Every row comes from one small tree of marks. The marks that hang from a mark follow it in brackets, in alphabetical order. Every link used is in the known rows. Which tree was each row made from?
Known rows:
zifasoz{sokas virul}: [ 10 -20   3  34 -16 -54 -25 -39 -23  20 -39  15  65   2  -2  -7 -49  -3
 -28]
zazuz{sokas}: [ 17   3  16  33 -16 -42 -20 -17 -19  20 -13  12  29  -2   1 -13 -39  -7
  -1]
zazuz{virul{zifasoz{kodu{tupum}}}}: [  5  -8  27  32 -10 -42  -7 -43 -28  17   4   0  17  -3   1   4 -32  -1
 -74]
sokas{zazuz{virul{zifasoz}}}: [  8  15  20  44 -14 -44 -13 -52 -17  15 -25  -6  61   1  -7  -7 -32  -5
 -84]
virul{zifasoz{sokas}}: [ 10 -12  28  41   0 -47  -9 -40 -31  17 -35   3  39  -1   3   1 -41  -5
 -36]
zazuz{sokas{zifasoz} virul}: [ 13   7  22  38  -7 -46 -33 -33  -4  16 -23  -6  55   5 -14 -18 -32 -28
 -50]
kodu{tupum{podi{dakil}} zifasoz{virul}}: [ 21 -19  -6  18 -34 -41 -13 -37 -32  10  -3  18  39   1  30 -13 -41  35
 -18]
zifasoz{kodu{tupum} sokas{zazuz} virul}: [  4 -46   8  29 -23 -55 -15 -74 -14  20 -11  -5  70   6  -6  -6 -35  14
 -49]
sokas{zazuz{virul{zifasoz{kodu{tupum{podi}}}}}}: [  4  -4  23  33 -17 -43   3 -65 -24  10   1 -19  51   4  -3  -1 -24   7
 -86]
kodu{tupum{podi} zifasoz{sokas{zazuz} virul}}: [ 15 -47 -10  26 -32 -48 -12 -54 -19   2 -26   6  86  11  12 -13 -35  30
 -30]
zifasoz{kodu{tupum} sokas{zazuz}}: [  3 -52  19  28 -22 -52  -8 -60 -11  20   2  -3  42   4   0  -3 -29  17
 -37]
sokas{zazuz{virul} zifasoz{kodu}}: [  1  -4  35  44 -16 -50 -22 -64  11  13  -7  -8  47   4 -12  -9 -24 -14
 -90]
zazuz{virul{zifasoz{kodu{tupum{podi}} sokas}}}: [  1 -28  24  31  -4 -47   3 -58 -36  10  -8 -10  44   4   0   3 -29  -2
 -69]
virul{zifasoz{kodu{tupum} sokas{zazuz}}}: [  4 -35  32  35  -7 -48   0 -72 -23  17 -10 -15  44   3  -1   1 -28  10
 -56]
podi{tupum}: [ 15  -8  18  27 -24 -39 -28   0 -27  27  -5   6   8  -9   7 -31 -48   4
 -25]
zazuz{sokas virul}: [ 13   5   8  34 -15 -45 -24 -23 -19  17 -15  10  49   1  -7 -16 -35 -17
 -32]
sokas{zazuz{virul} zifasoz{kodu{tupum{podi}}}}: [  3 -15  31  31 -19 -47 -12 -65   2  10   6 -25  50   8  -9  -6 -21  -1
 -90]
virul{zifasoz}: [ 14  14  30  39  -7 -39  -8 -26 -30  18 -20   7  15  -5   7   3 -42  -2
 -41]

Write each row's tree:
[  9 -16  28  30  -8 -46 -26 -45  -4  16   3 -11  38   5 -11 -12 -26 -18
 -54]  zazuz{sokas{zifasoz{kodu{tupum}}} virul}
[  1 -22  35  47  -4 -49   0 -73 -19  15 -21  -5  46   2  -1  -1 -28  -2
 -54]  virul{zifasoz{kodu sokas{zazuz}}}
[  8 -23  24  20 -25 -41   3 -27 -26  16  24   7  -5  -3  13   7 -34  18
 -23]  zifasoz{kodu{tupum{podi}}}
[ 11 -51  -6  26 -30 -47  -9 -46 -17   1 -16   6  75  11  12 -13 -26  24
 -43]  kodu{tupum{podi} zifasoz{sokas{zazuz{virul}}}}
[ 18 -52  -8  25 -28 -48 -26 -32 -19  11 -24  25  54   4  15  -8 -43  24
 -17]  kodu{tupum zifasoz{sokas virul}}
[  3 -17  31  33 -19 -48 -23 -62   9  16   4 -19  45   6 -11  -6 -23  -2
 -92]  sokas{zazuz{virul} zifasoz{kodu{tupum}}}
[  7  -2  33  38 -13 -49 -26 -48  -1  17 -11   5  25  -1  -2  -2 -41 -11
 -53]  sokas{zifasoz{kodu virul}}
[  0 -51  13  29 -21 -53 -12 -65 -11  18   0  -4  58   5  -7  -6 -26   9
 -63]  zifasoz{kodu{tupum} sokas{zazuz{virul}}}
[ 14 -36  -3  38 -24 -50 -26 -34 -15   8 -38  38  58   2  15 -12 -44  10
 -15]  kodu{zifasoz{sokas virul}}
[  9 -14  38  22 -14 -45  -8 -51 -14  19  17 -12   5   0  12  -3 -31   9
 -43]  sokas{zifasoz{kodu{tupum{podi{dakil}}}}}
[  8   8  25  42 -16 -48 -30 -49   8  14 -24 -13  64   5 -14 -12 -30 -13
 -88]  sokas{zazuz{virul} zifasoz}
[  8  -4  24  30  -5 -41   1 -53 -35   9   2 -15  41   3  -4  -5 -25  -9
 -53]  zazuz{sokas virul{zifasoz{kodu{tupum{podi}}}}}
[  5 -36  33  31  -3 -47  -1 -54 -30  18  -6  -3  20   0   5   6 -34   6
 -41]  virul{zifasoz{kodu{tupum} sokas}}
[  4  -6  24  36 -17 -44  -7 -62 -17  16  -1 -12  46   2  -5  -2 -27   4
 -88]  sokas{zazuz{virul{zifasoz{kodu{tupum}}}}}
[  8 -13  27  27  -9 -44 -16 -47 -10  10   4 -18  43   8  -9 -11 -24 -16
 -52]  zazuz{sokas{zifasoz{kodu{tupum{podi}}}} virul}
[  1 -32  12  40 -21 -57 -16 -76 -10  17 -23   7  73   4  -7  -8 -36   1
 -47]  zifasoz{kodu sokas{zazuz} virul}
[  3 -33  14  36 -16 -55 -16 -55 -20  18 -20  19  46   0   0  -3 -42  -3
 -30]  zifasoz{kodu sokas virul}
[ 10 -20  13  23 -26 -46 -16 -38 -21  22   9  12  16  -4   5   3 -44  14
 -36]  zifasoz{kodu{tupum} virul}
[ 16 -49   1  19 -26 -45  -7 -38 -31  10  -6  15  38   4  31 -14 -34  34
  -5]  kodu{tupum{podi{dakil}} zifasoz{sokas}}
[  8 -14  28  32 -20 -49 -25 -69   6  18  -5 -18  52   5  -9  -5 -32   5
 -73]  sokas{zazuz zifasoz{kodu{tupum} virul}}
[  9 -16  13  20 -27 -44  -4 -41 -28  15  11   5  23  -1   8   4 -41  15
 -34]  zifasoz{kodu{tupum{podi}} virul}
